Each row was made from one small tree. Brackets hold a mark, then the marks that hang from it, in the order of their numbers. Every link used is in the known rows. Write each row's tree.
Known rows:
[K_295 K_652 [K_703 K_848] K_887]: 0 -25 -47 3 26 -3 17 -23 -42 23 34 18 55 9 -5 23 17 38 -46 5 -23 -14 -12
[K_652 [K_295 K_703 K_887]]: -16 -24 -3 32 2 -17 3 -18 -34 -1 17 -1 19 2 -5 13 32 28 -41 9 -26 -5 -49
[K_295 K_652 [K_703 K_848 K_887]]: 19 -20 -38 -32 32 8 -3 -16 -25 55 63 26 51 17 5 11 2 16 -42 -7 -4 0 -4
[K_887 [K_703 K_848]]: 5 -1 -11 -3 5 33 3 -7 -15 17 51 15 6 16 -6 -1 3 -5 -11 -9 -11 -6 9
[K_848 [K_703 K_295 K_887]]: 7 10 7 -23 22 -2 -10 2 5 18 41 6 33 18 4 -8 20 7 -30 2 -21 15 -2
[K_652 [K_295 [K_703 K_848 K_887]]]: 12 -15 -17 -16 9 8 -3 -9 -27 51 66 24 22 19 8 7 4 0 -38 -15 -9 10 -21
[K_848 K_295]: 1 -9 12 -18 -8 -10 1 -6 -9 11 -7 5 5 12 0 5 -3 2 -24 -8 12 -5 -8
[K_295 K_652 [K_887 K_703]]: -14 -16 -18 -3 20 1 -3 -17 -28 -10 36 -5 38 19 -15 0 42 20 -41 15 -18
 -24 -27
[K_703 K_848 K_887]: 17 1 -21 -45 15 12 -2 -2 2 35 46 21 30 21 6 -4 -12 -10 -10 -19 6 16 20
[K_864 [K_703 [K_887 K_295]]]: 0 -12 19 -19 14 5 -23 -3 -9 28 54 11 26 24 3 1 43 -13 -20 -1 -36 19 -7
[K_848 [K_295 K_652 K_703] K_887]: 0 -35 1 -21 2 -15 2 -25 -34 37 27 11 28 6 3 17 19 38 -76 -11 14 -15 -40
[K_848 K_295 K_887]: 3 -11 16 -31 -17 -8 1 -11 -11 19 8 6 2 7 2 2 5 13 -44 -20 19 8 -15
[K_848 [K_295 K_887]]: -7 -13 -1 -14 5 -20 8 -12 -14 1 -10 1 26 17 -7 7 16 19 -42 -5 -6 -1 -19
[K_652 [K_295 K_703]]: -7 -19 5 27 -6 -6 -2 -9 -28 13 22 4 -2 -1 2 10 16 6 -31 4 -9 -9 -39
[K_887 K_295 K_703]: -16 -11 23 12 -15 34 -6 1 -21 4 27 12 16 15 -13 -7 48 -1 -12 -2 -20 -30
 -10
[K_887 [K_295 K_652 [K_703 K_848]]]: -3 -33 -22 0 -1 23 15 -15 -49 47 36 34 55 14 -6 21 26 14 -32 -4 -16 -37
 -2
[K_652 K_295]: -8 -2 2 -3 -17 -7 -3 -3 -17 4 8 -2 -8 8 -1 4 14 -16 -10 1 2 -10 -19
[K_652 [K_295 [K_703 K_848] K_887]]: -5 -22 -25 19 7 1 11 -21 -42 19 38 16 27 11 -3 19 20 23 -42 -3 -26 -4
 -26
[K_295 [K_703 K_848] K_887]: 4 -19 -28 21 22 6 14 -19 -25 15 29 18 32 3 -3 16 9 38 -32 -5 -29 6 -7
[K_864 [K_703 [K_295 K_652] K_887]]: -8 -2 -16 -51 48 -17 -6 -10 -8 46 72 2 53 37 -1 10 32 -13 -39 12 -37 9 3
[K_864 [K_703 K_848]]: 13 -3 -12 -3 20 8 -4 -13 -9 24 50 12 0 15 9 16 -3 -8 -8 -2 -30 23 19
[K_887 [K_295 K_652] [K_703 K_848]]: -8 -20 -17 -22 -6 41 8 -10 -45 36 57 28 51 31 -17 4 39 -7 -25 -5 -15 -48
 7
[K_864 K_295]: 4 7 3 -1 -8 4 -5 -10 -3 23 -3 -4 1 7 -12 13 -6 -24 -18 3 2 -13 1

Which tree is each row?
7 -29 -28 -14 8 10 13 -21 -35 45 51 22 32 3 3 18 6 31 -50 -13 1 -2 -7 => [K_295 K_652 [K_703 [K_848 K_887]]]
15 -3 -8 -45 29 -14 -31 -21 -8 53 58 -5 30 30 -4 22 15 -33 -53 14 -17 9
 -12 => [K_864 [K_295 K_652] [K_703 K_887]]
-11 -24 -7 -21 12 -6 -1 -20 -36 6 30 -2 45 31 -18 2 39 21 -67 7 -8 -34
 -35 => [K_848 [K_295 K_652 [K_887 K_703]]]
4 -12 -14 -42 2 17 7 -18 -37 42 52 21 36 38 -11 9 9 -1 -52 -8 1 -31 -2 => [K_887 [K_703 [K_848 [K_295 K_652]]]]
0 -7 -35 -25 11 18 3 -28 -40 37 51 7 52 35 -30 19 26 -5 -61 7 -16 -34 -5 => [K_864 [K_295 K_652 [K_887 [K_703 K_848]]]]
2 9 -24 -56 22 14 17 0 5 48 56 22 52 33 -5 0 -8 -12 -14 -17 -21 9 34 => [K_703 K_295 K_848 K_887]
11 -6 -5 -47 -12 7 13 -14 -18 38 26 23 13 19 3 9 -13 7 -40 -32 15 11 9 => [K_703 [K_848 K_295 K_887]]
20 -13 -20 -76 33 -11 -13 -20 -22 61 76 22 45 47 11 17 6 -14 -60 -10 -9
 16 2 => [K_864 [K_703 [K_848 [K_295 K_652]] K_887]]
-25 -6 -6 2 38 -12 5 -14 -6 -1 36 -8 36 22 -10 16 38 8 -29 13 -62 17 1 => [K_864 [K_703 [K_295 K_887]]]
-6 1 -9 -15 15 -7 1 -8 -20 9 24 -1 41 14 0 9 25 11 -32 17 -19 -22 -3 => [K_848 [K_703 [K_295 K_652]]]
-5 -29 3 22 13 -14 4 -19 -24 10 2 5 26 6 -3 15 23 43 -58 -4 -17 0 -38 => [K_848 [K_295 K_703 K_887]]
7 -21 -15 -18 29 -8 -13 -9 -16 37 46 10 41 7 4 6 17 21 -43 2 -3 1 -26 => [K_295 K_652 [K_703 K_887]]
-4 -23 -19 -52 -17 22 14 -15 -40 40 40 29 49 18 -4 11 30 3 -27 -19 5 -27
 12 => [K_703 [K_848 [K_887 [K_295 K_652]]]]
-8 -35 -12 -2 19 -25 8 -26 -39 18 7 6 52 12 -7 22 30 42 -74 4 -11 -23
 -43 => [K_848 [K_295 K_652 K_703 K_887]]
21 3 -12 -61 10 4 1 -7 -8 51 38 25 33 34 5 7 -15 -9 -37 -27 10 13 12 => [K_703 [K_848 K_295] K_887]
14 -15 11 -36 -9 -18 -15 -21 -31 14 21 6 16 9 12 7 20 30 -71 -4 21 -7
 -34 => [K_848 [K_295 K_652] K_703 K_887]
14 -9 6 -22 0 -21 -14 -13 -26 14 8 4 19 14 10 11 11 17 -53 9 10 -20 -26 => [K_848 [K_295 K_652] K_703]
10 -12 3 -37 3 2 -25 -5 -29 22 36 13 49 20 6 -4 46 9 -38 6 -7 -17 -21 => [K_848 [K_703 [K_887 [K_295 K_652]]]]
-12 -13 12 -2 5 0 -4 -17 -20 -6 22 1 20 24 -14 -4 37 21 -52 -3 -17 -11
 -28 => [K_848 [K_295 [K_887 K_703]]]
8 -17 -19 -56 23 13 -8 -16 -31 58 82 29 60 43 5 12 36 -17 -32 -4 -31 2
 11 => [K_864 [K_703 K_848 [K_887 [K_295 K_652]]]]
2 -18 5 -1 8 -8 -17 -8 -19 30 42 8 14 10 7 0 17 3 -38 -3 -4 10 -41 => [K_652 [K_295 [K_703 K_887]]]
